Each row comes from the steps of one walk. Every step used is in the known rows, and no mark comes twice. Write the walk behind each row, first mark first.
Known rows
h c e u a p l: -0.37 -0.84 -3.67 -0.40 +0.21 +0.32 -0.25 +1.04 -0.27 +0.45 -2.25 -2.66 -1.87 +0.10 +3.71 -1.03 -1.49 +2.54
u l p a e: -1.52 +0.19 -1.68 -0.91 +0.07 +0.88 +0.46 +0.53 +0.49 -0.36 -0.83 +1.56 -0.71 -0.77 -4.10 +0.45 +0.67 -1.25
f a u: +0.76 -1.45 -1.21 -1.30 +0.23 -1.64 -0.46 -2.43 -0.58 +0.42 +5.16 +0.99 -0.07 +0.09 +3.97 +0.63 +0.82 -1.78
c e u a p: -0.99 -2.38 +1.44 -1.94 -0.76 +0.17 -0.25 -0.88 -0.63 +0.87 -1.98 -2.81 +0.98 +0.06 +0.05 +0.09 -0.65 +0.77
e u l p: -1.19 +0.57 +2.38 -2.03 +0.41 -0.97 +0.72 -0.64 -0.04 -1.31 -1.88 +2.18 +1.51 +1.12 -3.77 +0.16 +0.35 -0.33
a u: +0.47 +0.25 +2.09 -0.76 -0.69 -1.64 +0.26 -1.15 -0.52 -0.40 +3.01 +0.59 +0.70 +0.45 +4.93 -0.01 +0.46 -0.97
a p: +0.41 +0.46 -2.85 +2.69 -0.34 -1.10 -0.15 -0.24 -0.83 -2.37 +0.31 -1.07 -1.60 -0.70 +0.36 -1.52 +0.28 +1.14
f a e: +0.62 -0.97 -3.55 +1.60 +0.17 +0.70 -0.51 -2.12 -0.34 +0.72 +2.17 +0.23 -0.59 -0.73 -0.21 +0.17 +1.48 -0.48
l p a e u: +0.99 +1.65 +0.64 +2.64 +0.38 +1.65 -0.36 +0.13 +0.81 -0.16 -1.32 +1.37 +0.57 -0.38 -2.81 -0.57 +1.46 -1.79
u p a: +1.25 -0.35 +0.55 +0.57 -0.15 -0.63 -0.27 +2.76 +0.55 +0.99 +2.87 -1.94 -1.00 -0.21 +1.27 +0.46 -1.08 +1.19
l p: +0.14 +1.37 -1.10 -0.47 +0.39 -0.54 -0.10 -0.02 +0.19 -1.50 -0.02 +0.59 -0.90 +0.45 -0.46 -1.07 +2.51 -0.95
f a: +0.35 -0.93 -2.28 -1.66 +0.75 -1.05 -0.75 -1.44 -0.39 -0.02 +3.26 +0.09 -1.13 +0.01 +1.38 +0.54 +0.46 -0.69
l p a u: +0.86 +1.09 +0.67 -0.09 +0.30 -0.13 -0.40 +0.24 +0.60 -0.46 +1.80 +1.38 -0.28 -0.18 +1.47 -0.18 +1.36 -2.84
c e u l p a: -1.86 -1.26 +1.17 -3.18 -0.06 +0.89 -0.02 -2.25 +0.11 +0.58 -1.96 -0.99 +0.98 +0.12 -0.67 +0.98 -0.53 -0.84
h c: +0.98 +0.29 -2.77 +0.35 +0.83 -1.40 -0.13 +2.89 +0.04 -0.48 +0.18 -1.57 -2.79 +0.86 +4.32 -1.10 -0.60 +2.57
h c e u: +0.32 -1.11 -1.73 -0.49 +0.55 -0.46 -0.26 +0.52 -0.10 +0.65 -1.45 -2.94 -1.20 +1.08 +4.84 -0.78 -0.88 +2.64
e u a p l: -0.42 +0.95 +2.37 -0.71 -0.23 -0.23 +0.05 +0.80 -0.50 -0.68 -2.07 +0.92 +1.15 +0.07 -2.12 -0.16 -1.39 +0.33
u p: +0.86 -0.52 -0.44 +0.27 -0.54 -1.42 +0.29 +1.55 +0.00 +0.23 +2.61 -1.99 -0.92 +0.45 +1.52 -0.35 +0.43 +2.26
l p a e: +0.81 +1.49 -1.24 +2.25 +0.27 +1.69 -0.42 +0.44 +0.82 -0.22 -0.50 +0.81 -0.67 -0.79 -2.02 -0.57 +1.77 -1.81

Write each row's walk
-0.95 -0.15 +0.61 -1.63 -0.71 +0.82 +0.06 -2.91 -0.25 +0.82 -0.57 -2.28 +0.82 +0.28 +3.05 +0.28 -0.53 +1.22 -> c e u p l
-1.10 +0.53 -1.56 -1.57 -0.57 +0.04 -0.11 +1.86 -0.57 -0.63 -0.79 -0.24 -1.39 -1.05 -1.03 -0.28 -0.98 +0.30 -> u a p l
+1.42 +0.20 +4.09 +1.07 +0.10 -0.72 -0.05 +1.55 +0.39 +0.67 +0.81 -0.49 +1.42 +0.74 -0.32 +0.52 -1.48 +1.09 -> e u p a
-0.67 +0.41 +1.44 +1.84 -0.61 +1.11 +0.86 -1.33 -0.28 +0.01 -2.33 +1.29 +1.92 -0.03 -3.61 +0.07 +0.17 +0.70 -> a e u l
+0.51 +1.55 -0.15 -0.31 +0.73 +0.23 -0.63 +1.11 +0.76 -0.79 +0.22 +0.63 -1.00 -0.20 -0.65 -0.22 +1.04 -1.97 -> l p a
+0.59 +1.74 +0.54 +3.88 -0.88 +1.80 +0.62 -1.43 +0.01 +0.44 -1.01 +0.57 +1.55 -0.25 -1.07 -0.58 +0.50 +1.39 -> a e u p l
+0.06 -1.34 -3.88 -1.06 +0.37 -0.39 -0.31 +0.94 -0.09 +0.60 -0.44 -3.72 -2.74 +0.58 +5.96 -0.86 -0.46 +2.61 -> h c e
-0.54 -0.07 +2.55 -2.22 -0.17 -0.53 +0.06 +0.53 +0.12 +0.38 +2.53 +1.09 +0.28 -0.50 +2.10 +1.67 -2.04 -1.92 -> p a u l
-0.07 +0.85 +2.36 +1.59 -0.05 +1.72 +0.01 +0.31 +0.39 +0.71 -1.44 +0.98 +1.27 -0.76 -2.85 +1.13 -1.79 -0.70 -> p a e u l
-0.59 +0.54 +0.44 +2.14 -0.45 +1.32 +0.87 -1.40 +0.00 -0.32 -2.63 +1.91 +1.78 +0.00 -4.67 -0.43 +1.52 +0.06 -> a e u l p
-0.93 +0.76 +2.92 -1.75 +0.66 -0.42 +0.37 +0.07 +0.30 -0.83 -1.67 +2.27 +1.42 +0.67 -3.78 +0.68 -0.65 -1.09 -> e u l p a
-1.12 -0.42 +0.34 -2.37 -0.56 -1.65 +0.93 -1.17 -0.31 -0.82 +2.21 +2.15 +0.42 +0.38 +1.30 +0.13 +1.50 -1.67 -> a u l p
+0.25 -0.69 +3.16 -0.21 -0.21 -1.08 +0.02 +1.75 -0.51 -0.40 -1.72 -0.08 +1.43 +0.48 -2.89 -0.27 -0.99 +0.76 -> e u a p
-0.23 -1.44 -0.39 -0.93 -0.58 -1.07 -0.13 +3.13 -0.59 -0.23 -0.20 -1.39 -1.05 -0.54 -1.96 -0.47 -0.43 +0.88 -> u a p
-0.43 -1.34 -2.56 -1.22 +0.92 +0.09 -0.16 +1.35 +0.49 +0.71 -1.86 -1.81 -1.58 +0.62 +2.23 -0.24 -0.97 +1.38 -> h c e u l p a
-0.52 -1.95 -2.63 -2.52 +0.34 -1.66 +0.05 -2.35 -0.37 +0.08 +4.42 +2.23 -0.35 +0.04 +0.99 +0.77 +1.71 -2.37 -> f a u l p
+0.88 +0.71 +2.97 -0.53 -0.09 -0.45 -0.48 +0.46 +0.21 +0.44 +2.80 +0.44 +0.37 -0.36 +4.03 +1.07 -1.50 -1.98 -> p a u
+1.22 +0.17 +1.43 +4.46 -0.91 +0.93 +0.59 -0.41 -0.01 +0.73 -0.75 -0.36 +1.76 +0.14 -1.86 -0.74 +0.91 +1.84 -> a e u p
-0.77 -1.73 -2.23 -1.68 +0.47 -0.58 +0.20 +0.73 -0.13 +0.55 -1.73 -2.45 -1.23 +0.99 +3.44 -0.25 -1.22 +2.69 -> h c e u l
+1.03 +1.40 +2.95 +2.75 +0.05 +1.90 -0.41 +0.23 +0.45 +0.75 -1.13 +0.47 +1.37 -0.70 -1.28 +0.57 -1.41 -0.69 -> p a e u
-1.69 +0.26 -0.85 -2.99 +0.50 -0.21 +0.32 +1.00 +0.44 -0.86 -0.18 +1.49 -1.06 -0.26 -3.05 +0.77 +0.01 -1.38 -> u l p a
-0.11 -1.18 -2.53 +1.12 +0.46 +0.69 +0.00 -2.63 -0.12 +0.43 +0.64 +2.19 +0.71 -0.24 -3.86 +0.15 +1.96 -1.11 -> f a e u l p
+0.79 +1.19 +0.52 +2.30 -0.16 +1.90 -0.53 +0.70 +0.44 +0.76 -0.08 -0.32 -0.19 -1.21 -0.15 +0.54 -0.96 -0.68 -> p a e
+0.68 +1.09 +1.87 +3.41 -0.56 +1.28 +0.32 -1.41 -0.22 +0.03 -1.97 +0.64 +1.98 +0.09 -1.64 -0.50 +0.65 +0.66 -> a e u
